Each row was made from one walk, in order. Every step used is in the known rows, and no mark comes twice. Write each row's walk.
In the rows, zero is written as 128.
Known rows:
N, L, D, S: [115 144 130 122  80 147 132  76  81 123 169 182 139 100 160 144  95 166
 160  97 165 133 129 120 159 132  81 132 185 174 138 152 160 165 117]
D, C: [130  99 122  97 192 134 139  88 129 129 112 135 128 135 122 126  88 118
 140 140 142 114 111 105 153 139 146 126 118 113 118 144 133 149 130]
D, X, N: [131 112 179 118 171 101 103 106 163 122 130 124 144 110 116 134  77 141
 146 179 104 126  66 121 150 112  89 114 133 126 134  94 181 107 156]
L, D, E, N: [152 186 106 128 119 123 142 128  78 108 150 169  93  98  98 102 155 139
 162 131 182 129  64 110 132 156 114 130 150 189 140 145 141 104  30]
X, N, E, D: [135 140 167 137 129  65 113 138 130 143 168 145 183 131 105 129 159 114
 156 199 154  77  64 164 116 139 147 119 115 160 178 128 148 127 108]
Q, N, L, D: [129 145 103 108 145 163 159  70 115 111 188 155 124  88 166 129 129 146
 150 146 120 144  69 110 162 149  86 134 175 179 142 106 148 161 119]
H, D: [112 141 153 148 106 123 136 173 125 116 155 137 131 173 114 124 118 130
 134 133 150 128 112 142 122 127 123 132 157 136 136 112 147 168  98]
Q, N, X: [143 129 105 120 105 143 120 103 153 118 160 184 127 106 142 124 132 146
 115 146  99 116  75 110 165 125  87 111 140 146 137  91 134 137 135]
D, E, N: [145 171 108 137 129 111 123 161 108 117 112 144 109 132 108  99 162 152
 158 123 155 105  73 142 103 151 133 106 119 169 160 143 122 105  84]
E, D, H: [ 94 155 145  92 120  87 117 117 132 136 136 179 134 109 112 157 106 117
 149 160 131  85 133 126 139 108 174 103 121 154 183 139 134 116  77]
Q, N, L: [119 132 104 119 150 156 145 109 147 119 146 129 134 120 167 126 127 155
 143 140  93 117  81 139 141 148 103 114 145 152 165 114 130 162 177]
C, D, P: [144 162 116 141 124 145  80 118 109 142 142 130 136 119  81 146 140 106
 133 130 176 152 114  98 145 124 151 158  85 128 145 170 117 123  94]
L, D, X, N: [131 127 180 112 161 114 116  75 125 106 173 148 122  84 104 138  69 124
 149 179 141 153  53  99 174 109  68 139 165 142 118  90 197  99 101]
D, E, N, R: [155 174 129 139 119 113 136 165 108 127 141 148 137 116  79  70 143 142
 164 129 155 108 110 125  95 136 129 120 127 166 164 208 124 106  94]
C, N: [139 128 124 132 112 111 121 118 148 148 117 117 112 141 113 165 123 100
 135 156 132 139  97  92 125 134 134 131  66 122 137 144 145 125 122]
C, D: [139 131 111 144 148 114  95 123 121 125 163 125 122 137  99 140 132 132
 120 116 150 170 114  91 142 122 123 140 100 133 144 159 137 122  78]
N, E: [163 128 136 153 112 102 137 156 112 142 150 130 174 147 107 138 167 141
 126 136 145 107 149 139 130 162 133 128 138 163 130 125 135 115 131]
S, D: [129 165 136 104 122 168 132 119 120 144 175 139 111 160 146 125 115 126
 135 148 158 118 103 135 120 151 130  99 159 131 145 143 126 120  92]
E, D, P: [107 182 150 125  68 133 120 120 113 144 116 153 140 108  91 143 140  75
 148 174 166  85 109 167 115 124 183 154  97 128 156 160 102 133  96]
D, Y: [134 162 139 112  95 137 110 147 123 156 110 118 154 109  99 136 110 104
 147 103 134 119 167 156 124 123 109 123 116 162 120 117 112 151 115]
L, D, E: [166 173 121 132 137 137 117 110  89 113 174 173 116  91  98 113 135 134
 144 125 177 138 131 128 137 156 123 133 130 176 116 118 165 118  41]
H, D, E: [153 172 149 166 130 127 118 184 116 112 156 152 143 165  87 106 124 150
 149 119 165 114 132 167 109 154 135 120 131 160 135 109 163 165  63]
L, D, X, N, R: [138 132 195 109 150 116 117  78 128 111 200 166 146  75  80 112  53 116
 164 184 138 155  89  83 159 101  72 145 170 138 129 147 207 101 115]
S, D, C: [130 132 127  75 186 175 153  81 119 145 162 147 110 170 133 126  78 115
 148 156 163 108  91 111 152 165 156  96 155 115 134 163 129 145  98]
L, D: [130 147 126 118 126 136 150  94  96 111 170 157 109 102 122 130 130 118
 130 136 158 150 115 102 150 130 112 153 157 147 113 121 146 127  76]
N, E, D, C: [143 126 142 117 154  79 159 120 111 141 152 165 172 152  79 144 141 105
 150 172 173  72 107 141 148 167 184 124 108 146 159 163 138 142 101]
X, N, E: [153 114 154 141 157 100 103 143 131 140 149 134 186 133 124 127 146 139
 152 170 140 107  80 134 124 150 112 119 130 163 142 110 158 121 154]
N, R: [133 133 152 133 119 127 130 128 129 134 159 137 154 116 102 105 106 116
 137 133 125 130 165 118 114 121 127 139 133 126 142 184 136 126 135]
Q, N, E, D: [150 156 122 144  93  92 135 167 109 123 194 160 170 124  89 144 199 119
 137 172 142  94  78 148 130 166 128 121 124 181 203 123 134 110  93]
X, N, L: [109 117 146 115 187 135 119  72 171 135 114 124 150 117 176 122  88 149
 166 171 113 102  70 144 124 121 122 111 136 136 137 133 146 181 194]

Which walk is each row?
[150 155 187 151  85  64 153 155 112 133 174 139 177 143  58 178 135 125
 126 174 143  91 138 152 149 146 137 123 134 159 164 132 165  83 107] => N, E, D, X
[101 136 191 113 141  82 107 111 152 118 144 136 134 118  95 146  84 112
 156 204 118 100  56 145 144 102 115 118 121 121 169 111 170 106 109] => E, D, X, N
[117 102 142  70 246 146 148   4 146 120 143 159 129  98 165 116  51 129
 189 187 158 118  38 106 176 134 131 128 154 135 110 135 170 200 143] => X, N, L, D, C
[125 144 119 118  88 112 155 115 142 130 117 164 106 124 141 121 142 152
 129 142 134  98  62 108 156 103 117 115 155 146 131 140 109 130 127] => E, N, X
[106 122 132  94 165 108 149  90 123 125 126 154 123 135 100 134  93  92
 148 166 155  91  95 128 146 129 181 128 105 112 150 164 120 150  88] => E, D, C
[148 112 119  95 167 133 155  48 118 133 144 154  87 123 101 166  87  84
 154 166 177 157  64  52 173 149 144 152  81 129 109 152 161 151  74] => L, D, C, N
[155 174 129 133 156 148 144  74 105 123 165 161 134  99 136 117 108 157
 159 126 171 113 138 146 134 166 130 129 151 183 113 129 164 166  87] => N, L, D, E
[136 188 138 161 106 108 134 216 110 104 134 148 121 165  91 100 144 153
 163 129 173 104  59 152 100 142 123 114 156 181 163 135 137 151  53] => H, D, E, N
[132 129 131 132 127 127 149  85 162 156 104 100 122 146 151 170 110 133
 144 159 123 121  95 116 134 138 146 128  84 129 136 158 151 169 169] => C, N, L
[121 137 124 124  70 135 109 112  65 110 178 196 123  91 128 137 119 141
 153  89 178 151 122 104 153 130  74 137 173 167 136 143 153 125  68] => L, D, S
[140 150 153 124  88  52 125 136 131 167 145 170 158 144  79 203 135 104
 158 195 161  83 114 101 133 150 180 109  65 188 198 148 166 102  78] => C, N, E, D, H
[143 101 119 103 174 118 135  83 152 149 104 126 106 152 104 164  88  97
 148 165 151 129  72  75 150 152 159 132  54 113 128 164 142 148 128] => D, C, N
[145 144 142 163  19  58 105 159  86 160 164 173 169 150  78 191 163 117
 156 140 191  97  98 124 118 150 128 122  77 178 200 181 162 115  76] => C, N, E, D, S
[120 119 166 119 161 129  95 106 157 127 154 143 158 108 117  86  90 114
 162 174 122 124 103 114 109 103 110 133 126 123 151 173 157 134 152] => X, N, R
[141 132 123  84 176 161 141  74 142 164 149 138  87 188 119 157  77  88
 159 185 179 121  52  82 150 168 165  97  90 115 141 179 146 143  95] => S, D, C, N
[129 131 112 111 171 103  73 115 124 136 159 155 133 117 103 166 107 141
 141 116 142 149 139  67 162 121 135 114 107 169 159 144 144 104  66] => C, D, H
[128 142 196 153 106 106 146 181 133 105 152 124 138 173  89 151  81 146
 126 141 126 130 118 133 150 120 101 136 173 133 129  92 178 141 108] => H, D, X
[166 141 156 151  89  76 144 166 110 120 202 154 176 122  62 162 157 133
 131 180 121  97  79 141 159 162 100 118 142 177 199 105 165  74 104] => Q, N, E, D, X
[135 170 115 134 143 119 154 131 128 125 101 126 129 130 144 108 132 179
 165 127 145  86  79 158 116 158 139 101 139 176 157 161 121 150 136] => D, E, N, L
[122 144 134 111 138 154 173  51 117 125 160 142 125 104 164 135 108 141
 138 137 150 127 122 121 159 129 122 141 172 156 117 134 145 165 120] => N, L, D
[138 149 131 122 124 134 169  51 134 152 153 136 105 122 149 170 104 114
 153 162 160 149  91  85 158 140 132 144 111 147 119 151 170 166 116] => C, N, L, D
[135 144 170 115 138 129 178  64 120 120 167 132 129 106 131 160  66 156
 137 144 132 135 126 117 184 133  99 136 191 153 110 117 178 134 136] => N, L, D, X
[152 114 139  95 159 132 164  44 120 137 176 169 108 117  71 143  67  76
 168 173 179 159  97  33 161 132 141 160  94 124 117 218 173 141  86] => L, D, C, N, R
[137 147 143 157  28  69 111 172  64 143 174 185 184 136  91 159 157 140
 152 116 177  79 137 162 120 144 125 118 133 180 191 169 142 113  82] => N, E, D, S
[ 94 159 124  76 145 125 178  73 109 129 132 178 112  93 166 152 100 166
 173 146 150 110  69  85 173 118 120 109 198 199 163 142 134 133 104] => E, N, L, D, H
[156 155 149 154  73  66 142 147 127 160 148 137 152 163  77 182 175  88
 138 188 172 100  97 125 118 156 170 130  58 157 180 166 148 117  85] => C, N, E, D
[130 114 151 121 155 114 149 124 147 134 126 138 112 199  87 157  77  96
 159 168 166 127  59  85 147 137 157 144  86 121 130 147 163 195  98] => H, D, C, N
[162 170  91 151 153  99  95 160  99 109 147 138 110 139  76 111 166 149
 150 107 181 148  61 103 125 150 128 118  97 178 173 176 124 101  38] => C, D, E, N
[ 94 129 151  62 199 129 118  27 147 133 150 183 142  73 180 142  54 157
 187 182 141 104  80  97 162 119 120 108 174 181 145 107 179 157 131] => X, N, L, D, H
[154 129 131 131  90 115 126  88 171 161 121 162 109 137 129 166 119 120
 122 168 134 124  98  86 154 117 132 125  76 126 111 136 150 151 133] => C, N, X
[118 139 101 118  84 166 120  84  80 107 194 195 135  83 164 133 110 176
 166 106 147 136  71 111 164 146  44 127 191 188 170 126 157 153 118] => Q, N, L, D, S
[117 153 138 123 100 116 152 151 117 122 142 140 126 120 100  93 137 124
 151 138 136 126  96 100 116 110 124 135 153 137 166 212 107 107 123] => E, N, R
[108 160 137  74 143 159 121 111 127 159 163 177 123 146 152 150  86 140
 152 152 149  97 128 107 146 141 144  70 173 162 161 136 138 106  85] => S, D, H
[118 170 163  81 151 150 122  56 136 153 138 139 163  72 149 131  73 113
 189 158 155 126 101 150 150 115  84 131 153 188 117 108 152 196 119] => X, N, L, D, Y
[111 129 132  90 170 100 169  46 163 155 107 130 114 156 121 175  76  92
 169 196 153  86  64 118 151 144 200 123  60 111 160 196 140 195 133] => E, D, C, N, L
